In the rows, zero is written as 128.
Known rows, with every step that occurs
tode > vused > betu: [ 93 140 102 145 169 137 170 130 109 123 134 131  74 165 147 113 124 189
 194 141 140 102 131  97]
betu > vused > tode > rikev: [109 106  57  95 166 140 106 120 158 127 162  98 115 141  98 114 145 128
 134  96 105 148 108 160]
rikev > betu > vused: [137 145 107 170 145 145 140 142 125 122 117 117  77  82 117 145 125  89
 171 124 157  80  96 116]
refo > rikev: [113 140 114 121 117  85 121 114 142 162 133 113 126 112 154 123  97 100
  91 132 156 157 114 104]
vused > neni: [108 109 139 101 112 118 159 148 143 168  86 102 156 135 158  96 107 132
 131 125 140 146 102  99]
tode > rikev > neni > vused > betu: [114 129 169 121 144 118 144 117 126 121 156 165 121 171 137 167 136 187
 139 138 112 105 143 124]
neni > vused > tode > rikev: [114 135  80 118 147 119 112 109 119 114 191 119 132 196  99  91 126 147
 136 106 107 146 168 149]
rikev > refo > vused: [107 100 127 171 110 111 136 103  85 130 101 126  45 107 109 131 123  96
 167 128 153 104 147 131]
neni > vused > betu: [107 152 107 154 123 131 168 139 114 120 142 127  75 138 161 127 109 171
 198 173 153  86 150  83]
rikev > refo > vused > tode: [122 101  95 148 118  99 127 105 119 132 103 132  66 120 112 114 138 124
 172 143 102 124 172 152]
betu > rikev > neni > vused: [168 117 143 132 124 122 114 131 133 101 134 141 114 124 128 146 155  99
  89 114 142 128 129 115]
neni > vused > betu > rikev: [139 152 101 124 138 146 141 138 126  92 176 134 105  99 151 158 126 149
 148 192 139 102 127  77]
betu > rikev > neni: [148 111 152 106 127  95 114 141 167 143 120 140 121  98 131 151 155  80
  71 100 131 146  73 111]
refo > vused > betu > rikev > neni: [163 107 166  94 123 127 128 127 168 110 147 161 100  69 161 195 149 167
 105 204 117 126 100 109]
refo > vused: [111 112 114 147 108 126 130 117 114 134 136 102  54 118 130 116 102 128
 146 135 168 128 121 125]
neni > rikev > refo > vused: [122 127 149 167 103 133 105 100  76 117 123 138 113 117  96 145 125  92
 121 116 141 124 148 158]
betu > rikev > refo: [131 113 108 149 138 100 120 124 115 133 119 138 109  82 103 142 142  30
 107 113 137 125 102 100]
vused > tode > rikev: [ 95 128  87  92 151  91 106 124 146 156 172 117 143 172  99  99 127 123
 116  88  94 169 120 142]
tode > rikev: [ 81 134 122 123 141 104 117 118 114 160 168 104 123 158  97 117 105 100
 105  81 142 149  95 122]
tode > vused: [ 93 119  95 166 160 128 143 125  91 125 123 108  67 185 111  74 126 133
 166  83 162 129 138 124]
rikev > neni > vused > betu: [134 135 163 142 119 113 169 135 143 128 104 158  80 145 173 156 134 181
 173 156 135  88 146 104]
neni > rikev: [104 166 133 134 118 126 112 136 114 152 143 116 146 143 121 117 104  92
 103  89 153 148 101 129]
tode > vused > neni > rikev: [121 128 149 119 137 167 133 134  85 112 116 123 209 193 114  95 132 171
 109  98 136 154 145 141]
refo > rikev > neni > vused: [159 125 159 140 104  97 124 106 142 126 119 139 113 146 161 139 122 124
  88 126 147 133 168 129]
rikev > refo > vused > neni: [119  71 156 138  96 131 151 115 103 135  60 127 121 110 128 127 133 131
 148 160 128 118 155 119]
rikev > neni > vused: [137 117 153 158 107 112 152 124 123 131 100 134  74 159 144 117 133 120
 143  95 157 107 156 128]

Rows
[149 151  77 142 155 141 123 147 164 119 126 125 100  92 123 119 142 119
 182 133 106  98 113 143]
rikev > betu > vused > tode
[129 119 169  99  88 172 115 128 112 126 127 107 195 125 129 130 109 163
  93 151 140 164 133 143]
refo > vused > neni > rikev
[103 150 147 170 121 110 123 123  91 149 110 142 139 131 100 135 120  59
 115  80 138 119 127 138]
neni > rikev > refo
[147 124 122 125 117 102 138 130 161 132 105 139  99 182 144  97 153 156
 144  99 109 124 174 150]
rikev > neni > vused > tode
[112 142 171  94 105 139 128 149 133 153 107 114 223 144 139 114 109 130
  90 109 133 162 105 123]
vused > neni > rikev
[166 128 140 108 124 154 127 139 155 126 101 123 187  62 164 158 116 136
 106 184 133 123 123 114]
refo > rikev > betu > vused > neni
[124 135 117 132 152 101 145 134 127 132 124 166 115  68 136 179 145  90
 144 173 112  97  99  77]
vused > betu > rikev > refo
[122 117  82 116 119 120 122 118 147 129 143 107  75 130 135  94 120 156
 155 142 121 155 148 148]
refo > vused > tode
[181 121 108 103 129 110 106 133 167 100 145 145 135 137 136 129 177 125
  96 119  93 144 149 139]
betu > rikev > neni > vused > tode
[128 118 140  98 117 187 132 152 136 120 102 102 189 113 134 130 132 132
 114 125 141 141  98 141]
betu > vused > neni > rikev
[115 111  94  95 139 117  89 102 135 124 190 111 121 157 101 111 122 164
 119 128  97 170 140 162]
refo > vused > tode > rikev
[127  86 110  84 157 120 106 117 179 126 131 127 115 154 108 134 174 141
 111  82  88 143 107 175]
betu > vused > tode > rikev > neni
[128 144 107 106 147 120 137 147 156 134 164 134 122  85 155 162 124 121
 128 175 127 124  72  66]
vused > betu > rikev
[118  86 144 106  95 144 145 130 127 140 104  96 125 118 148 109 108 174
 133 164 144 146 128 113]
refo > vused > neni
[148 141 165 122 115 100 150 114 162 121 123 167 126 129 196 177 126 184
 117 186 124 109 164 109]
refo > rikev > neni > vused > betu
[108  97 127 121 143 143 158 139 101 125  90 103 144 181 135  74 127 170
 145 108 143 139 144 108]
tode > vused > neni
[154 149 193 127  99 175 111 129 105 113 140 134 218 102 123 154 102 155
 102 167 120 136 140 142]
refo > vused > neni > rikev > betu
[144 170 190 125 112 149 127 154 115 145 119 144 252 118 129 140 103 123
  92 133 119 134 116 127]
vused > neni > rikev > betu
[141  97 112 150 128 122 106 101  99 103 133 133  82  64  96 157 140  64
 115 149 135 120 129 118]
betu > rikev > refo > vused
[134 129 116 136 117 123 101  99 105 115 128 144 135 132  99 132 144 122
 134 126  91 139 175 182]
neni > rikev > refo > vused > tode
[145 157 171 147 150 176 126 139  79 100 129 149 238 167 106 120 125 162
 110 116 114 131 156 146]
tode > vused > neni > rikev > betu
[118 114 140  81 148  75 107 118 171 168 138 146 147 178 115 117 155 137
  85  72  78 164 119 158]
vused > tode > rikev > neni
[122 117  51 114 148 133 129 148 168 130 117  95  68 121 137  96 142 122
 173 113 120 126 112 144]
betu > vused > tode
[141 173 130 164 142 170 107 139 112 104 145 129 139  89 105 161 117  85
 131 113 149  97  96 149]
neni > rikev > betu > vused
[120 125 177 126 105 131 135 137 104 150  67 144 219 132 119 130 128  95
 105 109 116 137 135 128]
vused > neni > rikev > refo
[131 198 161 161 127 129 113 138 106 139 158 144 173 114 108 140 102  85
 107 100 140 119 109 130]
neni > rikev > betu
[160 180  98 130 149 163  97 143 149 103 151 129 160 107 113 141 141 115
 135 120 104 119 118 174]
neni > rikev > betu > vused > tode
[129 141  74 138 125 117 136 126 129 123 139 110  87 170 135  77 124 138
 170 121 126 128 173 133]
neni > vused > tode
[150 115 135 128 133 170 151 157 139 125  87 116 148  76 138 137 124 134
 153 146 137  94  99 112]
rikev > betu > vused > neni
